Known rows, with every step that occurs
peti, gibur: .07,-.01,-.04,.05,.01,.02,-.12,-.01,-.01,.03,-.02,.08,-.05,-.01,-.09,.02,.05,.02,-.07,.02,.01,-.04,-.05,.00,-.04,-.05
mazof, gibur, totam: -.11,-.02,-.10,-.02,-.04,-.01,-.15,.11,-.07,.03,.06,.27,-.05,.02,-.04,-.01,.06,.03,-.09,-.05,.25,-.10,-.03,-.02,.08,.01
buko, gakiro, gibur, totam: -.10,.05,-.04,.04,.02,.00,-.09,.05,-.03,-.04,.02,.06,.01,.04,-.22,.00,.09,.00,-.02,.04,-.07,.00,-.10,-.03,-.02,.07
gakiro, gibur, mazof: -.08,.07,-.12,.01,-.03,.02,-.06,.10,-.03,-.01,.02,.13,-.03,.00,-.17,-.02,.05,.00,.06,.01,-.03,-.01,-.03,.01,-.03,.05
peti, gibur, totam, mazof: -.10,-.01,-.10,.06,.00,-.02,-.30,.12,-.05,.02,.03,.36,-.05,.01,-.14,.00,.06,.05,-.13,-.09,.23,-.07,-.08,.02,-.02,.02
gibur, buko: -.01,-.01,-.13,.00,-.01,-.02,-.02,.07,.02,-.02,.00,.13,.02,-.02,-.12,.00,.02,.00,-.01,.02,.11,-.03,-.04,.00,-.05,.04
gakiro, gibur: .00,.04,-.06,-.01,-.02,.02,.06,.03,.02,-.03,.01,-.08,-.01,-.01,-.09,-.01,.02,-.01,.09,.03,-.17,.03,-.02,.00,-.05,.02
buko, gakiro, gibur, mazof: -.13,.07,-.08,.07,.01,.02,-.09,.03,-.03,-.03,.00,.06,-.02,.03,-.25,.00,.09,.00,.00,.05,-.07,.00,-.06,-.03,.00,.12
zuzek, buko: .04,.04,-.08,.07,.01,.02,.01,.03,.02,.01,-.01,.00,-.03,.03,.11,-.01,-.05,-.01,.01,.03,.08,-.04,.05,.01,.00,-.06
mazof, totam, buko, gakiro: -.05,-.02,-.18,.08,.05,-.02,-.15,.07,-.05,-.01,.05,.27,.00,.04,-.09,.00,.11,.04,-.06,-.07,.12,-.04,-.06,-.02,-.03,.10
biku, gakiro: -.04,.01,-.03,.02,.00,-.02,-.04,.01,.04,-.03,-.02,.13,-.01,-.03,.08,-.02,.00,-.02,-.06,-.04,.07,-.10,-.05,.02,-.01,.00
zuzek, buko, totam: .01,.03,-.14,.03,-.03,.03,-.01,.10,.00,.02,.01,-.05,-.04,.01,.15,-.04,-.04,-.03,.04,.04,.15,.00,.16,.05,-.05,-.04
buko, zuzek: .06,-.01,-.15,.03,-.01,-.03,-.10,.02,-.05,.01,-.02,.02,-.04,.02,.13,.01,-.03,.00,.01,-.04,-.08,-.02,.07,.00,.01,-.01
gibur, totam, mazof: -.16,-.01,-.08,.03,-.01,-.03,-.17,.13,-.05,-.01,.05,.27,.01,.01,-.05,-.01,.02,.03,-.06,-.10,.21,-.03,-.02,.02,.03,.07
totam, mazof: -.09,-.02,-.03,.02,-.02,-.02,-.03,.05,-.01,-.01,.01,.08,.03,-.01,.00,-.01,.00,.02,-.02,-.07,.08,.00,.03,.02,.03,.08
kevop, biku, gakiro: -.05,.04,.02,.04,-.01,-.05,-.03,.02,.07,-.06,-.02,.22,.03,-.06,.18,-.05,.02,-.01,-.14,-.06,.17,-.16,-.06,.05,-.01,-.02
totam, mazof, gibur: -.14,-.05,-.08,.01,-.06,-.02,-.05,.08,-.05,.03,.04,.13,-.01,-.01,-.01,-.01,.02,.03,-.05,-.10,.21,-.06,.05,.00,.11,.10
totam, mazof, gibur, buko, gakiro: -.18,-.06,-.18,.06,-.02,-.04,-.09,.09,-.04,.00,.02,.21,.03,.00,-.20,.02,.09,.04,-.12,-.05,.28,-.08,-.02,-.04,.08,.20
biku, gakiro, buko, zuzek: -.04,.00,-.04,.03,.01,-.06,-.31,-.01,-.04,.02,.00,-.01,-.06,-.01,.22,-.01,.00,-.02,-.06,-.06,-.10,-.10,.07,.03,.02,-.01
buko, totam, mazof, gibur: -.16,-.06,-.15,-.02,-.10,-.01,-.04,.16,-.07,.03,.06,.07,-.02,-.02,.05,-.03,.03,.01,-.02,-.10,.28,-.02,.18,.03,.06,.11
biku, gakiro, buko: -.11,.01,.10,.01,.02,-.03,-.22,-.03,.01,.00,.02,-.02,-.02,-.03,.07,-.02,.02,-.02,-.08,-.02,-.03,-.09,.00,.03,.02,.01
mazof, gibur, totam, buko, zuzek: .02,-.05,-.42,.05,-.04,-.05,-.31,.20,-.11,.04,.07,.48,-.11,.05,.02,-.01,.06,.05,-.07,-.13,.23,-.11,.02,.01,.05,.01
gakiro, gibur, buko: .00,.03,-.18,-.01,-.03,-.01,.05,.10,.04,-.05,.01,.04,.01,-.02,-.21,-.01,.05,-.01,.08,.05,-.05,.01,-.05,.00,-.09,.05
peti, gibur, mazof, totam, buko: -.04,-.01,-.33,.09,.01,.02,-.37,.18,-.09,.04,.06,.63,-.10,.02,-.16,-.02,.14,.06,-.11,-.10,.30,-.12,-.09,.03,-.08,.03
gakiro, kevop, biku: -.02,.07,.02,.04,-.01,-.05,-.01,.00,.05,-.07,-.01,.18,.06,-.05,.10,-.04,.01,.00,-.08,-.04,.23,-.16,-.06,.07,.01,-.05

Rows
-.15,.03,.07,-.02,-.03,-.05,-.20,.05,.03,-.03,.02,.04,.03,-.09,.24,-.08,.04,-.03,-.11,-.04,.14,-.12,.10,.10,-.04,.00 : kevop, biku, gakiro, buko, totam
-.04,-.02,-.43,.08,.00,-.03,-.34,.22,-.13,.03,.07,.55,-.09,.05,.05,-.03,.07,.04,-.03,-.16,.20,-.10,.02,.02,-.02,.07 : gibur, mazof, totam, buko, zuzek
.06,-.04,-.37,.06,.00,-.04,-.23,.15,-.09,.01,.06,.35,-.05,.04,.13,-.02,.04,.04,.00,-.14,.07,-.06,.04,.02,-.05,.03 : mazof, totam, buko, zuzek
-.13,.06,-.36,.06,-.02,-.01,-.22,.23,-.02,-.05,.07,.59,-.06,-.01,-.10,-.07,.12,.02,-.01,-.13,.19,-.14,-.10,.05,-.09,.09 : biku, gakiro, gibur, mazof, totam, buko
-.01,.12,-.01,.17,.04,-.03,-.03,-.03,.05,-.07,-.03,.11,.05,.00,.13,-.03,-.01,-.01,-.13,.03,.28,-.20,-.04,.04,.04,-.05 : zuzek, buko, gakiro, kevop, biku
.05,-.02,-.17,.05,.00,.00,-.16,.05,.02,.01,-.02,.23,-.04,-.02,-.21,.01,.07,.02,-.09,.04,.14,-.06,-.10,.00,-.09,-.02 : peti, gibur, buko
-.01,-.03,-.22,.03,.00,-.01,-.12,.13,-.04,-.01,.07,.34,-.01,.02,-.01,-.03,.07,.04,.00,-.10,.16,-.04,-.03,.02,-.06,.04 : mazof, totam, buko
-.04,.05,-.04,.05,.00,-.04,-.07,.00,.06,-.08,-.02,.23,-.01,-.04,.07,-.02,-.01,-.01,-.07,-.06,.21,-.18,-.10,.05,.01,-.02 : biku, gakiro, kevop
-.04,.04,.03,.08,.03,-.02,-.06,-.07,.01,-.06,-.02,.02,.03,.01,-.08,.02,.03,.00,-.07,.02,.10,-.09,-.08,-.01,.04,.04 : buko, gakiro, kevop
.02,.03,-.16,.13,.04,-.04,-.10,.00,.01,-.07,.00,.23,.02,.01,-.14,.01,.06,.02,-.07,-.03,.15,-.09,-.10,.01,.01,.04 : totam, buko, gakiro, kevop
-.03,-.03,-.29,.02,-.03,-.02,-.19,.18,-.07,.03,.08,.47,-.06,.03,-.10,-.02,.10,.05,-.09,-.09,.31,-.09,-.04,.00,.05,.02 : mazof, gibur, totam, buko
-.26,-.05,-.06,-.03,-.09,-.04,-.25,.12,-.05,.03,.07,.07,-.04,-.06,.12,-.05,.05,.00,-.09,-.12,.25,-.11,.18,.06,.08,.12 : biku, gakiro, buko, totam, mazof, gibur
-.04,.09,-.02,.03,-.03,-.04,.04,.05,.09,-.09,-.02,.13,.03,-.08,.09,-.06,.05,-.02,-.05,-.03,.00,-.13,-.07,.06,-.07,-.01 : kevop, biku, gakiro, gibur
-.16,.06,-.16,-.01,-.02,.03,-.12,.16,-.07,-.01,.07,.27,-.04,.02,-.12,-.04,.08,.01,.05,-.04,.06,-.05,-.04,.01,-.05,.09 : gakiro, gibur, mazof, totam
.02,-.02,-.12,.10,.04,.00,-.17,-.01,.01,.00,-.04,.17,-.01,.00,-.28,.04,.11,.02,-.15,.07,.10,-.06,-.13,-.04,-.07,.04 : peti, gibur, buko, gakiro
.13,-.02,-.32,.07,.00,-.04,-.14,.09,-.05,.01,.01,.21,-.06,.03,.07,.00,.01,.02,.01,-.09,-.03,-.01,.05,.02,-.04,-.01 : totam, buko, zuzek
-.10,.00,-.15,.06,.00,.04,-.32,.11,-.09,.05,.04,.42,-.08,.02,-.12,-.01,.10,.04,-.11,-.06,.24,-.13,-.07,.01,-.04,.02 : peti, gibur, mazof, totam
-.09,.00,-.29,.05,.00,.00,-.22,.19,-.08,.01,.08,.53,-.04,.03,-.08,-.04,.09,.04,-.04,-.12,.28,-.08,-.04,.02,-.03,.08 : gibur, mazof, totam, buko
-.02,.06,-.07,.01,-.02,-.01,.02,.04,.06,-.06,-.01,.06,-.02,-.03,-.03,-.03,.02,-.02,.03,-.01,-.09,-.06,-.07,.02,-.06,.02 : biku, gakiro, gibur
.03,-.03,-.23,.01,-.04,.01,-.14,.13,.00,.01,-.01,.18,-.04,-.04,-.16,-.01,.07,.00,-.06,.03,.20,-.03,.02,.03,-.14,.00 : peti, gibur, buko, totam
.06,-.03,-.26,.03,-.01,-.05,-.12,.09,-.02,.00,-.01,.15,-.02,.01,.01,.01,.00,.00,-.01,-.02,.04,-.05,.02,.00,-.05,.02 : gibur, buko, zuzek
-.01,-.01,-.02,.01,.01,-.03,-.27,-.02,-.08,.05,.02,-.14,-.04,.02,.14,.01,-.01,.00,.00,-.01,-.18,-.01,.11,.02,.03,-.02 : gakiro, buko, zuzek
-.07,-.06,-.25,-.05,-.09,-.01,-.04,.17,-.03,.02,.04,.15,-.02,-.04,-.06,-.03,.06,.00,-.02,.00,.30,-.05,.10,.02,-.02,.07 : mazof, gibur, buko, totam
.07,.03,-.42,.06,-.02,-.04,-.22,.20,-.06,-.02,.05,.32,-.07,.04,-.06,-.02,.06,.02,.05,-.08,-.07,-.01,-.02,.02,-.08,.00 : gakiro, gibur, totam, buko, zuzek
-.19,.06,-.11,.05,.01,.02,-.16,.09,-.08,-.02,.05,.20,-.01,.04,-.20,-.01,.12,.01,.00,-.01,.03,-.05,-.07,-.02,-.03,.15 : buko, gakiro, gibur, mazof, totam
-.19,-.03,.02,-.03,-.05,-.02,-.20,.09,-.06,.02,.06,-.12,.02,-.03,.06,-.04,.01,-.01,.01,-.05,.05,.05,.20,.06,.01,.10 : gakiro, buko, totam, mazof
-.04,-.03,-.20,-.03,-.05,-.01,-.03,.14,.01,-.02,.01,.08,.02,-.03,-.07,-.02,.03,-.02,.01,.02,.19,.01,.08,.03,-.09,.05 : gibur, buko, totam
-.01,.08,-.05,.15,.05,.00,-.06,-.05,.03,-.04,-.03,.03,.00,.04,.03,.00,-.02,-.01,-.06,.05,.17,-.13,-.04,.01,.05,-.02 : zuzek, buko, gakiro, kevop
